Each row was made from one walk, in order. Every step used is in the known rows, and no mark comes twice. Write each row's walk.
In the rows, 128 means zero.
Known rows:
a r: 122  113  134  129  104  122  177  116  142  164  138  112  113  92  122  119  111  137  147  142  128  146  126  114  120  124  138  152  114  93
x k r q p t: 88  98  143  69  104  125  134  117  155  107  94  146  91  170  135  146  73  134  118  66  149  129  56  169  88  94  140  120  141  135
r p t x q: 149  146  87  111  101  135  142  125  155  105  124  146  120  90  92  103  97  124  108  82  95  141  80  179  126  56  152  102  140  126
x q r k: 106  100  56  127  124  134  97  75  144  110  106  129  113  144  114  98  72  154  109  133  84  127  127  53  134  99  132  123  140  88
v a r: 140  179  126  152  135  146  181  145  139  177  147  108  107  102  120  114  142  128  137  130  127  143  122  133  115  142  146  165  115  85
p t a r: 94  83  143  133  36  151  216  132  154  66  138  131  98  125  104  123  97  137  131  110  137  130  61  118  86  86  141  127  101  86
a v: 135  130  146  154  106  139  99  140  139  126  122  131  115  156  111  120  133  142  142  126  131  127  130  137  118  106  146  135  120  158
k r x q p: 93  165  81  87  150  104  67  105  117  146  111  134  109  122  136  113  83  142  99  72  63  158  105  169  130  74  98  152  127  159
l r k: 117  109  103  161  112  118  137  101  165  159  120  140  118  183  127  113  102  132  129  148  139  130  125  153  152  109  150  117  153  73
q r p t x k: 155  124  146  82  75  155  119  94  184  53  111  166  87  142  109  141  102  130  135  95  161  131  79  141  192  56  150  85  121  82
d x q p t: 71  111  43  101  83  136  166  154  156  114  109  142  113  153  15  109  97  143  112  100  49  132  85  173  83  128  129  147  109  85
d x k: 113  102  117  92  109  149  160  120  175  132  113  145  132  141  57  134  132  115  131  142  125  121  139  139  155  142  140  102  147  113
v a r x k: 155  201  147  118  136  153  153  126  114  189  130  120  110  111  135  129  131  135  147  124  148  164  122  122  172  98  137  107  136  101
x k r: 124  111  149  80  129  136  133  96  171  125  114  138  118  155  148  121  108  102  120  102  140  115  113  145  161  117  132  122  152  177
v a: 156  195  118  154  151  153  138  157  121  137  132  126  123  141  128  119  163  122  118  119  127  122  124  143  122  144  131  145  125  120
a r p t x k: 151  110  161  86  67  140  190  97  198  129  124  148  95  100  105  127  97  124  155  97  161  150  76  173  174  58  178  83  131  85
q x k r a v: 99  32  152  110  96  180  93  119  210  122  106  129  122  217  109  140  83  128  131  92  150  94  111  118  149  57  109  122  130  165
p t x: 144  139  152  116  89  119  174  134  191  95  128  156  116  154  105  128  117  122  124  85  130  127  80  142  141  86  138  99  109  113
d x k r p: 132  102  110  73  122  160  114  87  165  146  114  161  119  109  79  123  107  107  118  99  131  127  109  186  170  120  141  145  161  167
q p t x k: 115  125  157  74  85  105  155  137  226  77  99  155  100  203  101  135  118  127  140  86  146  137  90  192  179  74  164  72  116  86
r a: 102  72  125  144  136  148  134  168  116  141  136  122  126  146  128  150  113  145  125  124  138  131  130  123  110  101  110  113  140  116
r a v: 115  75  144  164  115  159  109  172  121  137  130  123  115  171  119  143  115  154  138  125  144  129  129  131  93  76  129  126  129  149
v a r x q: 143  217  79  139  148  144  156  144  89  203  144  106  111  69  109  102  107  147  118  115  79  167  124  115  109  99  122  145  126  98
p t x k r: 138  126  175  71  86  126  188  98  232  92  109  169  107  179  124  119  93  102  114  61  141  109  67  157  177  73  138  99  134  161
p t x k: 144  129  168  86  83  133  189  118  212  88  111  158  116  181  110  132  113  113  134  96  149  122  88  148  171  81  155  60  132  115
d x q r: 94  112  40  113  103  149  136  116  148  108  122  136  114  108  28  113  101  137  104  143  60  121  134  86  100  145  109  160  115  74
p t a r q: 89  76  147  136  47  152  203  144  137  87  141  121  98  86  104  149  80  152  128  102  151  143  60  95  26  76  147  118  121  76
q p: 97  125  120  108  128  106  97  134  142  120  118  123  112  152  126  132  131  141  134  124  122  140  128  170  133  121  138  140  106  97
t x q p: 103  144  95  103  132  83  120  145  212  113  124  129  113  132  100  111  121  133  117  106  77  148  139  184  132  80  152  115  120  85
k x q p t: 97  128  94  83  98  120  160  126  124  116  115  136  115  154  61  111  87  151  110  88  54  98  75  179  86  109  116  126  115  137
t p: 160  125  133  117  107  141  137  129  163  136  129  143  116  125  129  130  142  117  132  124  130  127  102  84  152  110  107  142  133  115
k r x q: 119  168  88  103  149  121  105  96  101  159  124  136  125  95  135  108  81  131  92  82  71  144  107  122  122  82  89  143  145  192

Write each row's walk:
138  104  138  108  119  131  111  49  140  118  117  152  112  165  90  143  85  160  115  121  116  87  115  48  165  112  113  118  130  118 -> q r k x
98  132  101  91  133  107  121  121  144  142  121  123  122  124  72  118  100  147  110  109  52  106  125  176  106  120  123  124  131  137 -> k x q p
108  109  161  100  35  161  187  113  135  83  127  144  101  131  123  139  86  141  140  103  154  157  63  114  147  40  133  67  126  97 -> p t a r x k
136  150  144  98  129  138  98  110  105  135  113  142  131  137  143  149  115  137  140  120  144  148  128  119  183  87  119  70  153  140 -> r x k
116  113  35  115  116  164  93  108  118  110  124  143  109  65  31  117  104  143  105  133  71  134  128  121  108  120  121  166  127  83 -> d x q r p
80  94  123  64  126  120  117  114  190  146  102  144  105  137  73  159  89  132  125  91  131  138  114  169  106  126  146  143  151  119 -> d x k r q p
103  108  84  85  102  115  143  88  144  128  102  145  116  187  64  104  59  162  107  80  55  100  72  147  118  90  139  100  141  127 -> r k x q p t
92  166  73  101  144  102  69  132  99  144  118  127  118  120  118  122  101  163  116  107  74  170  125  155  131  77  113  120  126  109 -> r x q p
82  121  109  146  118  93  110  155  139  150  122  123  98  140  124  157  110  147  126  139  148  147  122  207  67  119  146  141  131  38 -> l r q p
96  61  136  85  102  145  151  91  195  156  116  103  121  100  105  154  81  133  155  132  166  129  130  80  103  101  138  106  132  54 -> a r q x k
154  157  115  156  141  146  167  104  148  188  128  117  105  137  127  106  111  146  135  123  136  144  120  100  146  118  167  143  131  77 -> v a r k
116  99  126  76  112  149  160  95  197  136  108  159  123  148  72  127  112  103  117  105  122  116  117  147  156  141  127  141  148  161 -> d x k r
121  141  92  114  113  114  130  109  197  78  128  137  105  113  95  116  107  132  108  122  84  125  136  92  137  89  129  124  114  75 -> t x q r
74  43  131  124  33  163  181  119  183  67  132  117  112  107  85  150  77  144  132  99  156  113  55  68  40  67  124  122  97  42 -> p t a r q x
112  125  114  157  116  112  143  145  120  157  131  129  116  112  123  150  109  130  124  148  153  136  126  165  58  124  134  126  151  68 -> l r q
96  90  29  120  112  147  129  75  172  120  108  144  113  139  37  106  77  148  103  135  62  123  131  50  128  124  129  139  136  72 -> d x q r k
141  132  86  105  128  150  85  88  91  124  131  139  110  64  74  121  91  149  103  121  71  96  116  124  121  103  109  140  136  135 -> k x q r p
111  168  118  135  144  121  137  161  128  182  132  98  88  94  121  149  125  162  136  113  137  165  116  157  62  126  161  171  110  50 -> v a r q p
111  60  170  121  112  170  114  135  168  132  115  135  108  195  132  136  91  133  131  99  148  122  117  148  132  69  133  119  155  197 -> x k r a v
86  108  77  119  120  90  129  95  176  173  113  142  112  182  70  103  77  148  108  127  62  109  121  198  127  99  146  112  165  82 -> l r k x q p
120  143  147  94  87  93  145  148  202  84  120  150  103  182  108  131  119  140  131  78  126  140  80  186  148  74  148  113  90  82 -> q p t x
124  79  195  112  107  143  131  131  238  123  115  149  101  196  123  142  96  126  131  83  158  124  122  158  162  34  151  96  150  180 -> t x k r a v
130  164  121  123  118  131  66  104  82  110  126  139  108  115  134  152  102  157  121  121  128  144  121  65  160  90  85  132  106  101 -> q r x
169  143  147  100  101  129  134  100  174  106  123  167  103  120  123  123  97  114  107  47  139  127  51  184  157  62  137  142  135  170 -> k r p t x
68  94  97  137  37  149  114  167  166  22  108  139  92  188  79  93  101  152  120  93  81  132  67  186  62  54  164  123  106  125 -> x q p t a v
141  130  82  98  91  162  123  85  73  103  126  156  102  95  55  113  71  149  100  99  69  91  65  122  100  96  104  138  127  137 -> k x q r p t
110  99  137  139  58  155  167  142  141  35  126  144  115  160  116  125  114  127  115  99  137  112  64  133  95  87  133  107  113  121 -> p t a
97  90  100  150  108  128  116  127  171  148  123  119  128  134  104  154  100  125  123  140  151  109  124  134  68  112  109  134  131  36 -> l r q x
135  83  122  72  126  163  67  62  189  127  110  142  124  135  134  125  96  106  122  89  148  101  103  156  191  86  123  129  143  151 -> q x k r p
115  118  143  114  142  121  115  109  125  148  125  132  121  96  144  145  91  129  108  90  139  126  100  116  69  120  118  156  149  167 -> k r q
127  124  50  116  91  167  104  114  83  81  120  141  99  100  96  102  82  146  108  108  87  129  71  121  100  89  121  143  115  98 -> x q r p t
158  129  147  115  75  129  183  107  171  135  141  141  96  77  101  130  94  135  144  93  143  153  69  161  146  60  164  126  111  88 -> a r p t x
137  100  145  164  35  184  86  141  125  36  123  154  100  145  107  120  114  142  135  93  154  123  56  173  102  46  167  120  126  156 -> r p t a v
133  111  132  144  112  115  150  82  157  174  124  155  121  177  91  127  95  139  116  136  123  92  120  153  148  115  132  104  165  104 -> l r k x
76  101  106  93  59  132  157  136  154  47  117  143  109  155  59  111  93  148  93  84  67  93  61  182  80  77  128  102  115  130 -> k x q p t a
117  63  163  124  36  150  214  74  170  99  126  146  106  155  74  120  66  155  125  96  124  97  53  88  118  71  149  93  132  114 -> p t a r k x
143  124  104  122  88  163  99  105  84  77  125  148  92  124  116  135  98  146  125  108  137  124  66  118  129  93  119  148  101  93 -> q r p t
129  141  112  144  130  157  146  129  159  178  138  96  120  89  99  144  113  136  135  117  145  121  118  82  68  119  129  165  111  42 -> v a r q x
91  96  97  86  122  102  155  71  181  193  118  117  108  124  67  100  65  172  128  114  58  127  120  133  124  96  156  123  136  91 -> a r k x q p
117  98  102  106  116  120  183  55  159  202  130  117  122  101  65  98  58  156  121  123  63  113  123  89  118  100  146  109  158  125 -> a r k x q
97  78  112  142  100  168  109  134  116  120  134  125  102  149  51  134  77  171  110  128  67  89  127  87  77  72  100  127  129  147 -> k x q r a v
